Each row comes from the steps of one path. Every step used is in the known rows, and no mark comes twice. Write the path behind each row, first mark first.
Known rows:
subi -> fipoza -> vuvida -> buvap -> busagav: | -13 |  -3 |  33 |  25 |  16 | -18 | -32 |  38 |  -2 |   9 |  -7 | -19 | -13 |  -2 | -15 | -15 | -37 |  -5 | -16 |  -4 |  -1 |  -5 |   0 |   7 |   6 |  12 |  25 |  -4 |  -6 | -26 |
buvap -> busagav -> fipoza: |   0 |  -1 |   0 |  21 |  13 |  -7 | -24 |  35 |   5 |  22 | -18 | -27 | -10 |  -9 |  -6 | -22 | -31 |  -9 | -11 |  -3 |  -1 | -27 |   4 |   2 | -17 |  13 |  23 |  -6 |  -6 |  -7 |
busagav -> fipoza -> vuvida -> buvap: |   1 |   6 |  24 |  19 |  24 |   2 | -34 |  38 |   5 |   6 | -20 |  -8 | -31 |  -2 |  -9 | -24 | -27 |  -9 | -15 | -12 |   6 |  -3 |   2 |   4 |   6 |  18 |  12 |  -1 | -16 | -14 |
fipoza -> vuvida: |  -2 |  -3 |  16 |   9 |  -5 | -22 | -19 |  38 |   1 |  11 | -13 | -13 | -13 |  -3 | -19 | -12 | -38 |   3 | -25 |  -5 |   8 |   5 |  14 |   2 |   6 |  20 |  12 | -13 |  -1 | -11 |
bibo -> sifi -> busagav -> fipoza -> vuvida: |   1 |   5 |  18 |  15 |  13 | -13 | -32 |  28 |   3 |  12 | -16 | -21 |  -6 |  -4 | -17 | -35 | -47 | -16 | -25 | -17 |   5 | -12 |   0 |  -6 |   3 |  13 |  10 |  -4 | -15 | -13 |
busagav -> fipoza -> vuvida -> buvap -> bibo -> sifi -> subi: |   0 |  -2 |  19 |  18 |   5 |  16 | -37 |  28 | -24 |   2 | -30 | -19 | -17 |  -3 | -13 | -27 | -32 | -21 | -30 | -34 |  10 | -24 |   3 |  -2 |  10 |  26 |   8 |   3 | -18 | -29 |
busagav -> fipoza: |   3 |   6 |  -6 |  13 |   3 |  -6 | -23 |  37 |   9 |  14 | -27 |  -6 | -16 |  -5 |  -3 | -19 | -25 |  -5 | -15 | -10 |   4 | -15 |  13 |  -4 | -16 |  17 |  19 |  -7 |  -1 |  -3 |
bibo -> fipoza -> vuvida -> buvap: |  -7 |   8 |  21 |  16 |  27 | -17 | -28 |  41 |  -6 |  -4 |  -9 |  -8 | -32 |   4 |  -4 | -18 | -26 |   6 | -20 | -19 |  11 |  -5 |  -7 |   1 |  16 |  20 |  15 |   5 | -12 | -15 |
subi -> buvap -> bibo -> sifi -> busagav -> fipoza -> vuvida: | -12 |   6 |  21 |  10 |   7 |   2 | -39 |  29 | -10 |  11 | -21 | -27 | -12 |   0 | -37 | -22 | -51 |  -5 | -29 | -26 |   3 | -14 |  -1 | -17 |   2 |  21 |  14 |   7 |  -6 | -22 |
bibo -> sifi -> vuvida -> buvap -> busagav: | -16 | -20 |  14 |  20 |  24 | -12 | -19 |  44 |  -4 |   5 | -20 | -33 | -12 |  -7 |  -1 | -24 | -21 | -10 |  -5 | -16 |   0 | -31 | -18 |   7 |  18 |  13 |   9 |  11 | -18 | -27 |
vuvida -> buvap -> bibo -> sifi: |  -5 | -11 |  11 |  14 |   8 |   0 | -21 |  43 | -28 |  -2 | -18 |  -5 | -17 |  -1 |  -2 | -15 | -24 |  -6 |  -6 | -36 |  18 | -17 |   3 | -11 |  17 |  31 |  15 |  23 |  11 | -24 |
fipoza -> vuvida -> buvap -> bibo -> sifi: |  -5 |  -9 |  27 |  15 |  16 |   2 | -24 |  39 | -28 |  -1 | -13 | -13 | -17 |  -1 | -11 | -19 | -33 |  -9 | -13 | -32 |  20 | -12 |   1 |  -9 |  25 |  32 |  15 |  19 |   2 | -28 |
subi -> fipoza -> vuvida -> buvap: | -10 |   7 |  29 |  19 |   4 | -17 | -35 |  41 |   1 |   1 | -15 |   5 | -20 |   3 | -12 | -11 | -31 |  -1 | -21 | -14 |   6 |   9 |  11 |   2 |  10 |  16 |  21 |  -4 |   0 | -22 |
buvap -> busagav -> fipoza -> vuvida: |   1 |   1 |  22 |  22 |  21 |  -7 | -26 |  29 |   4 |  23 | -13 | -37 | -10 |  -7 | -18 | -24 | -42 | -14 | -22 |   0 |   2 | -19 |   5 |   5 |  -3 |  17 |  21 | -11 | -15 | -11 |
busagav -> fipoza -> vuvida: |   4 |   7 |  15 |  14 |   9 |  -5 | -27 |  32 |   6 |  17 | -21 | -18 | -15 |  -3 | -17 | -21 | -37 |  -8 | -24 |  -6 |   6 |  -8 |  14 |   0 |  -3 |  21 |  18 | -12 | -12 |  -5 |
bibo -> sifi -> subi -> fipoza -> vuvida -> buvap -> busagav: | -11 | -10 |  34 |  26 |  10 | -14 | -36 |  30 | -10 |   5 | -15 | -21 |  -4 |  -2 | -12 | -18 | -37 | -20 | -27 | -20 |  -5 | -19 |  -1 |   9 |  12 |  13 |  20 | -10 | -16 | -35 |
fipoza -> vuvida -> buvap: |  -4 |  -3 |  26 |  13 |  12 | -12 | -28 |  44 |  -1 |   1 | -15 |  -5 | -28 |  -3 | -12 | -17 | -30 |   1 | -15 | -12 |   9 |   6 |   5 |   8 |  13 |  18 |   6 |  -2 |  -6 | -18 |
sifi -> vuvida -> buvap: | -17 |  -6 |   5 |  11 |   4 | -10 | -22 |  50 |   5 |   0 | -29 |  -9 | -30 |  -4 |  -4 | -17 | -11 |   8 |  -9 | -12 |   3 |  -6 |  -6 |   4 |  11 |  13 |   0 |   7 | -10 | -21 |

Which path is each row?
| -14 | -13 |   7 |  13 |  14 |  -9 | -20 |  46 |  -3 |  -3 | -29 | -12 | -20 |  -4 |   4 | -21 | -13 |  -4 |  -9 | -27 |   4 | -20 |  -9 |  -1 |  22 |  18 |   4 |  11 | -15 | -23 |
bibo -> sifi -> vuvida -> buvap
| -15 |   7 |  31 |  18 |   0 |  -2 | -34 |  42 | -20 |   2 | -15 |  -4 | -23 |   4 | -21 | -10 | -35 |   4 | -18 | -16 |  15 |   6 |   9 |  -6 |  13 |  26 |  24 |  15 |  11 | -31 |
subi -> fipoza -> vuvida -> buvap -> bibo
|  -4 |  -9 |  22 |  13 |  -7 |   1 | -32 |  32 | -29 |  -2 | -25 | -15 | -15 |  -3 | -17 | -19 | -33 | -12 | -29 | -32 |  11 | -14 |   4 |   0 |  17 |  26 |   3 |   1 |  -8 | -34 |
fipoza -> vuvida -> buvap -> bibo -> sifi -> subi
| -19 |  13 |  15 |   4 |   9 | -13 | -26 |  39 | -19 |   8 | -14 | -26 | -24 |   8 | -32 |   0 | -41 |  17 | -33 | -23 |   9 |  -8 |  -1 | -14 |   9 |  33 |  27 |   7 |   3 | -18 |
subi -> buvap -> bibo -> fipoza -> vuvida
|  -1 |   3 |  28 |  20 |  29 |  -2 | -40 |  34 |   2 |   1 | -16 | -10 | -21 |  -2 | -10 | -38 | -38 | -17 | -16 | -22 |   7 | -11 | -10 |  -2 |  11 |  11 |   3 |   7 | -18 | -20 |
bibo -> sifi -> busagav -> fipoza -> vuvida -> buvap
| -11 |  -1 |  27 |  23 |  37 | -20 | -27 |  39 |  -8 |   4 |  -2 | -30 | -24 |  -1 |  -8 | -22 | -32 |   0 | -16 | -10 |   5 | -18 | -16 |   8 |  13 |  14 |  19 |   4 | -15 | -20 |
bibo -> fipoza -> vuvida -> buvap -> busagav
|  -8 |  -1 |  25 |  13 |   5 |   2 | -27 |  45 | -21 |   1 | -14 | -15 | -29 |  -2 | -21 | -14 | -33 |   7 | -14 | -17 |  18 |   4 |   4 |   0 |  16 |  27 |   9 |  18 |   5 | -26 |
fipoza -> vuvida -> buvap -> bibo
|  -6 | -11 |  30 |  22 |  20 | -15 | -25 |  42 |  -5 |   9 |  -6 | -27 | -20 |  -6 | -15 | -20 | -35 |  -3 | -12 |  -1 |   4 |  -8 |  -5 |  13 |  10 |  13 |  10 |  -2 | -10 | -22 |
fipoza -> vuvida -> buvap -> busagav
|  -3 |   9 |  26 |  17 |  21 |  -5 | -43 |  38 |   7 |   2 | -17 |  -9 | -30 |  -3 | -17 | -35 | -37 |  -6 | -16 | -12 |   6 |   1 |  -6 |   4 |   2 |   6 |  -2 |   5 | -17 | -19 |
sifi -> busagav -> fipoza -> vuvida -> buvap
|  -8 |  -1 |  30 |  19 |  -2 | -12 | -39 |  32 |  -8 |  -3 | -23 |   2 | -11 |   1 |  -9 | -15 | -32 | -16 | -31 | -27 |   0 |  -4 |   9 |   2 |  15 |  18 |  15 | -13 | -12 | -31 |
bibo -> sifi -> subi -> fipoza -> vuvida -> buvap
| -11 |  -8 |  10 |  11 |   0 | -15 | -31 |  41 | -20 |  -5 | -13 |  -7 | -18 |  -3 | -12 | -27 | -36 |   1 |  -9 | -31 |  15 |  -8 |  -8 | -11 |  10 |  11 |  -4 |  26 |   9 | -29 |
vuvida -> buvap -> bibo -> sifi -> busagav
|  -9 |  -2 |   9 |  12 |  -3 |  -2 | -24 |  48 | -22 |   0 | -18 |  -4 | -31 |  -2 | -10 | -12 | -24 |  12 |  -5 | -18 |  17 |  -2 |   5 |  -3 |   4 |  23 |   9 |  21 |  15 | -24 |
vuvida -> buvap -> bibo
| -21 |  -4 |   7 |  11 |   0 |   2 | -21 |  49 | -15 |   1 | -26 | -16 | -30 |  -2 | -11 | -14 | -18 |  13 |  -9 | -17 |  13 |  -8 |  -6 |  -2 |  14 |  23 |   3 |  26 |   3 | -30 |
sifi -> vuvida -> buvap -> bibo
|  -4 |   8 |  21 |  15 |  12 |  -1 | -32 |  29 | -11 |  12 | -16 | -26 |  -9 |  -3 | -24 | -33 | -51 | -13 | -23 | -19 |  10 | -14 |  -2 | -12 |   6 |  20 |  13 |  13 |  -6 | -20 |
buvap -> bibo -> sifi -> busagav -> fipoza -> vuvida
| -18 |   5 |  28 |  17 |   0 | -15 | -39 |  35 | -18 |  -2 |  -8 |  -6 | -10 |   2 | -20 | -26 | -47 |  -6 | -21 | -28 |  11 |  -2 |  -4 | -13 |  17 |  14 |  13 |  20 |   7 | -36 |
subi -> fipoza -> vuvida -> buvap -> bibo -> sifi -> busagav
| -10 |  11 |  15 |  12 |  12 | -16 | -20 |  37 | -21 |   6 |  -5 | -24 | -21 |   5 | -19 | -13 | -39 |   9 | -29 | -18 |  17 |  -9 |   0 |  -9 |  12 |  30 |  25 |  10 |   2 | -15 |
buvap -> bibo -> fipoza -> vuvida
|  -6 |  -8 |   0 |  14 |   5 |  -1 | -33 |  28 |  -2 |  18 | -35 | -29 |  -5 |  -5 | -18 | -11 | -33 | -16 | -27 | -24 | -16 | -41 |   1 |  -6 | -18 |  16 |  18 | -17 | -18 | -19 |
bibo -> sifi -> subi -> buvap -> busagav -> fipoza
|  -9 |   8 |  21 |  13 | -13 | -27 | -26 |  37 |   3 |  12 | -13 |  -4 |  -4 |   2 | -19 |  -5 | -40 |   1 | -30 |  -6 |   4 |   7 |  22 |  -3 |   2 |  20 |  29 | -15 |   6 | -16 |
subi -> fipoza -> vuvida
| -11 |  -6 |  24 |  13 |   8 | -11 | -32 |  38 | -20 |  -4 |  -9 | -15 | -17 |  -3 | -21 | -31 | -45 |  -1 | -16 | -27 |  15 |  -5 | -10 |  -8 |  19 |  14 |  -1 |  24 |   1 | -31 |
fipoza -> vuvida -> buvap -> bibo -> sifi -> busagav
| -14 | -20 |   2 |   8 | -13 | -20 | -26 |  33 |  -9 |  12 | -28 | -30 |  -3 |  -6 | -24 |  -1 | -36 |  -3 | -28 | -24 | -13 | -28 |   2 |   1 |  -9 |  15 |  11 | -20 |  -6 | -25 |
bibo -> sifi -> subi -> buvap -> busagav
|  -6 |   9 |  13 |  11 |  15 | -27 | -19 |  36 |  -4 |   6 |  -6 | -18 | -18 |   4 | -10 | -16 | -35 |   7 | -29 | -13 |  10 |  -8 |   2 |  -3 |   9 |  23 |  22 |  -5 |  -7 |  -7 |
bibo -> fipoza -> vuvida
| -21 |   9 | -10 |   0 | -15 | -11 | -29 |  40 | -23 |   1 | -28 | -16 | -26 |   6 | -23 |   3 | -31 |  20 | -37 | -33 |   1 | -18 |   0 | -13 |  -8 |  25 |  17 |   2 |   5 | -22 |
sifi -> subi -> buvap -> bibo -> fipoza
| -12 |  -4 |  31 |  25 |   1 | -17 | -38 |  33 |  -5 |   8 | -16 | -19 | -13 |  -3 | -18 | -15 | -36 | -10 | -29 |  -7 |  -5 | -10 |   2 |  14 |   3 |   9 |  14 | -16 | -13 | -35 |
sifi -> subi -> fipoza -> vuvida -> buvap -> busagav
| -13 |   0 |  11 |  16 | -20 |  -8 | -36 |  33 | -22 |  -3 | -29 |   7 |  -8 |   2 |  -6 |  -9 | -26 | -11 | -28 | -37 |   3 | -14 |  13 |  -7 |   4 |  22 |  21 |   0 |   7 | -36 |
vuvida -> buvap -> bibo -> sifi -> subi -> fipoza
|  -4 | -11 |   2 |   9 |  -6 | -10 | -13 |  40 | -26 |   6 | -17 | -13 |  -6 |  -3 |  -6 | -12 | -31 |  -4 | -12 | -30 |  17 | -20 |  11 | -14 |   9 |  32 |  20 |  15 |  17 | -18 |
buvap -> bibo -> sifi
| -10 |   9 |  25 |  17 |  13 |   7 | -40 |  38 | -13 |   4 | -14 | -17 | -31 |  -2 | -26 | -30 | -41 |   1 | -15 | -15 |  15 |  -1 |  -8 |  -4 |   6 |  15 |   4 |  22 |  -3 | -27 |
sifi -> busagav -> fipoza -> vuvida -> buvap -> bibo
